Every row comes from one small tree of marks. The marks that hang from a mark follow it in brackets, in the order of their numbers. Every link used is in the known rows. Which tree was each row made from?
Known rows:
z_520[z_43 z_950]: [ -0.7  -3.2   3.2   8.7  -4.8   8.8   7.1   8.0 -19.0  17.2  24.7  -3.5
  10.1   9.6  -4.0 -14.2  -1.4   1.6  -6.0  13.3]
z_520[z_43[z_530] z_950]: [ -2.4 -11.1  -1.1   5.7  -5.2   9.0   8.8   5.7 -12.7  32.1  32.5   9.0
  18.0   5.2  -3.9 -14.6  -3.0  19.3  -1.8  12.4]
z_43[z_520[z_950[z_281]] z_530]: [ -7.5   3.2 -19.3   5.3  -0.2  11.7  16.4  -5.5 -10.0  10.9  33.1  -0.9
  24.2  -0.6 -25.2  -6.8   5.1  12.7   9.9  11.9]
z_281[z_950[z_408[z_507] z_520[z_43[z_530]]]]: [ -2.0 -27.6 -48.4  -4.1  19.3  -4.5  -1.2   7.4 -38.4  31.1  11.6   0.4
   0.7  -9.4 -41.9  -0.5 -19.7  20.8 -10.6  11.4]
z_43[z_520[z_950] z_530]: [ -4.3   3.8 -11.5   6.4  -2.1  14.7  11.6  -0.2   8.2  19.3  30.2   9.1
  20.5   0.2  -6.2   1.1   0.5  13.8  -7.3   5.5]
z_950[z_408[z_137 z_507]]: [ -8.2   7.7 -33.9  -6.6  31.2 -28.4 -14.2   8.4 -17.1   4.8 -30.8   4.1
   7.7 -13.3  -7.5  29.7 -14.5  20.8  -9.8 -22.4]
z_281[z_950[z_408]]: [ -7.7  -3.7 -15.9  -0.8  13.4  -7.8  12.3  -4.9 -13.0  -9.0  -4.1 -20.4
  -1.3  -4.5 -30.4   5.7  -9.7   0.5  -5.8   9.3]
z_137[z_244]: [ -9.6  -6.6   2.6   6.7  -1.5  12.6  -7.6  -1.1  -2.0   0.9 -15.1   5.9
   9.3   4.7  -7.4  -0.1  -6.8  -3.0  -4.0 -20.4]
z_520[z_43[z_530] z_950[z_281 z_408[z_137[z_244]]]]: [-20.6 -13.0 -22.6   8.8   5.4  13.9   2.0  -2.6 -35.8  25.1  -3.4   5.8
  39.9  -7.0 -45.6   1.6 -21.1  37.5   6.0 -16.3]
z_281[z_950[z_408[z_137[z_244] z_507] z_520[z_43]]]: [-20.2 -22.1 -46.8   2.7  18.0  12.5 -19.2  12.4 -52.4  13.8 -29.4  -2.2
  16.5  -6.8 -55.5   7.0 -37.2  13.8 -12.2 -30.8]
z_530[z_43[z_520[z_950[z_281 z_408[z_507]]]]]: [  8.0  14.0 -52.1  -2.8  35.8 -12.8  10.1  -2.0  -8.8   3.0  20.5  -7.3
  24.2   3.9 -30.0  20.6   0.4   7.7  -0.2   5.9]
z_507[z_408[z_137]]: [-18.9   9.3  -4.6  -3.5 -17.7  14.9 -10.2  -4.9 -12.2  17.9 -24.3  -1.9
  24.1   1.9  -8.6   8.0 -21.5  22.4  12.3 -16.7]
z_530[z_43[z_520[z_950]]]: [  8.7   9.1 -14.5   4.9   5.0  27.4  12.0  -1.9  18.5   4.9  31.0   3.1
  27.2   9.8  -7.0   9.5   0.6   4.0  -3.8  -0.5]
z_281[z_950[z_520[z_43[z_530]]]]: [ -3.0 -31.1 -19.3   1.2  -9.8  30.9   5.5   1.2 -28.7  26.0  25.3   0.8
   7.8  -4.5 -39.6 -22.3 -16.1  15.0   5.1  11.8]
z_520[z_43 z_950[z_281 z_408[z_507]]]: [ -1.0   1.7 -34.4   0.6  25.2 -31.7   8.2   7.5 -46.2  14.0  14.4 -13.7
   9.0   3.5 -29.7  -1.6  -1.2   7.7  -2.1  18.4]
z_281[z_950[z_520]]: [-12.1 -13.3 -22.7   1.0  -5.6  17.3   7.8   3.7 -26.6  -4.2  -1.9 -21.6
  -3.0  -0.8 -46.4  -7.8 -12.3   3.3   7.4  17.1]
z_507[z_408[z_137[z_244]]]: [-28.9   3.7  -0.9   3.3 -19.1  25.4 -18.4  -5.9 -13.0  18.7 -39.5   4.6
  33.8   6.0 -16.6   7.0 -30.1  18.1   8.3 -38.0]
z_530[z_43[z_520[z_950[z_281 z_408[z_137 z_507]]]]]: [ -1.5  16.7 -56.6  -2.7  37.3  -4.7   1.0   0.9 -13.6   2.8   3.7  -2.7
  36.8  -3.2 -35.9  28.3  -9.2  23.7   5.1 -15.7]
z_950[z_408[z_507] z_520[z_43]]: [ 11.7 -13.2 -38.5  -3.7  19.1 -10.2 -10.4   9.7 -29.0  22.7   3.4   4.0
  -6.0  -4.4 -19.4   9.1 -13.4   7.9 -19.3   8.8]

Which tree is each row?
[-21.3  -7.0 -56.6  -1.4  24.1  -8.1 -18.4   6.1 -45.2   1.9 -46.3  -5.0
  15.4 -11.9 -59.5  22.6 -23.7  22.7   5.4 -21.2]
z_950[z_281 z_408[z_137[z_244] z_507] z_520]
[  7.9 -23.5 -49.3  -7.5  19.3 -14.4  -3.7   1.1 -41.1  31.6  13.1   7.2
   4.7 -11.5 -40.4  -0.2 -10.6  25.4   3.7  14.3]
z_950[z_281 z_408[z_507] z_520[z_43[z_530]]]
[ 10.1 -15.8 -28.6  -1.0  -0.1   8.3   3.9  -8.4 -34.7   9.4  14.0  -9.1
   1.9  -5.1 -44.8  -5.6  -9.2   8.7   3.7  22.3]
z_950[z_281 z_408 z_520[z_43]]
[-19.5 -32.8 -31.9   5.2   1.0  39.6  -7.3  -1.3 -33.9  26.0 -12.8   7.6
  26.1 -13.4 -59.2   1.4 -38.4  32.4  -6.1 -22.6]
z_281[z_950[z_408[z_137[z_244]] z_520[z_43[z_530]]]]
[  7.8 -27.4 -11.6  -0.5 -12.5  26.1  -3.0   1.3 -13.3  32.7  23.2  17.9
   6.3  -5.0 -15.5 -12.4 -10.7  20.2  -1.3   8.4]
z_950[z_520[z_43[z_530]]]
[ -0.9  -7.4 -29.4   0.0  25.4 -26.5   4.3  11.5 -23.0  38.5  19.3   7.3
  11.8  -1.7  -6.4   7.1  -7.2  26.6 -16.2  12.2]
z_520[z_43[z_530] z_950[z_408[z_507]]]
[ -4.5   7.5 -47.9  -1.1  28.6 -25.9  11.9  -0.4 -19.4  17.0  21.1  -1.6
  18.9  -7.0 -29.6  12.9   0.4  19.2  -5.5  11.0]
z_43[z_520[z_950[z_281 z_408[z_507]]] z_530]
[ -1.7  -2.1  -6.2   6.8  -4.9   3.8  11.7   3.0 -35.4   8.6  28.3 -13.7
  13.6   8.7 -26.7 -21.9   2.7   0.9  13.1  19.3]
z_520[z_43 z_950[z_281]]
[ 11.4 -25.4 -21.9  -2.1   0.2  14.3   1.0  -4.9 -13.0  33.8  18.5  14.3
   5.1 -11.0 -23.6   2.9 -14.0  27.5 -11.2  15.2]
z_950[z_408 z_520[z_43[z_530]]]
[ 10.3  14.0 -41.7  -1.6  35.6  -8.0   5.7   4.0   8.5  10.5  17.8   2.9
  20.5   6.4  -8.5  29.3  -3.2   9.8 -18.1  -1.0]
z_530[z_43[z_520[z_950[z_408[z_507]]]]]
[ -7.9  -4.7 -30.9  -1.7   6.1   8.3  -5.6   0.7 -15.7   3.6 -24.7  -3.5
   8.5 -14.3 -35.3  25.3 -20.4  27.8  -4.2  -0.3]
z_950[z_408[z_137] z_520]
[-11.4  10.6 -39.8  -0.8  31.0 -44.1  12.6   7.4 -37.0   2.4  -5.3 -23.4
   4.7   0.0 -34.8  11.1   2.4  11.2   4.9  24.2]
z_520[z_950[z_281 z_408[z_507]]]
[-13.0  -4.5 -44.6  -1.4  25.4 -23.0  -1.1   9.9 -46.4  30.4   4.6   4.0
  28.3 -10.8 -33.4   6.9 -13.5  40.8   6.7  -3.6]
z_520[z_43[z_530] z_950[z_281 z_408[z_137 z_507]]]
[ -2.5 -18.8 -55.3  -7.7  21.2  -5.7 -12.7   4.1 -46.6  32.2  -4.4  11.2
  16.8 -19.3 -44.6   7.7 -20.6  40.1   6.9  -6.9]
z_950[z_281 z_408[z_137 z_507] z_520[z_43[z_530]]]
[-13.9  19.9 -50.5   1.1  30.8 -20.1  -1.3   5.4 -30.9  -0.4  -4.5  -9.7
  24.0  -6.5 -36.4  20.5  -9.9  15.2  -2.5 -11.3]
z_43[z_520[z_950[z_281 z_408[z_137 z_507]]]]
[-10.6 -15.5 -50.3   0.4  16.6   4.1 -23.5   6.6 -53.9  14.3 -27.8   4.4
  18.6  -8.8 -52.8   8.8 -26.3  19.5  -1.0 -27.4]
z_950[z_281 z_408[z_137[z_244] z_507] z_520[z_43]]
[ -1.4  -4.3 -52.2  -7.7  25.6 -27.5  -1.4   3.0 -37.8   1.8 -12.2 -15.2
  -6.4  -8.6 -45.7  14.6  -5.5  12.3   5.8  21.7]
z_950[z_281 z_408[z_507] z_520]
[-10.8  -0.8 -58.5  -8.2  25.5 -19.1 -10.8   6.1 -44.3   2.8 -30.0 -10.9
   6.1 -16.3 -51.6  22.1 -16.7  28.1  10.6  -1.1]
z_950[z_281 z_408[z_137 z_507] z_520]
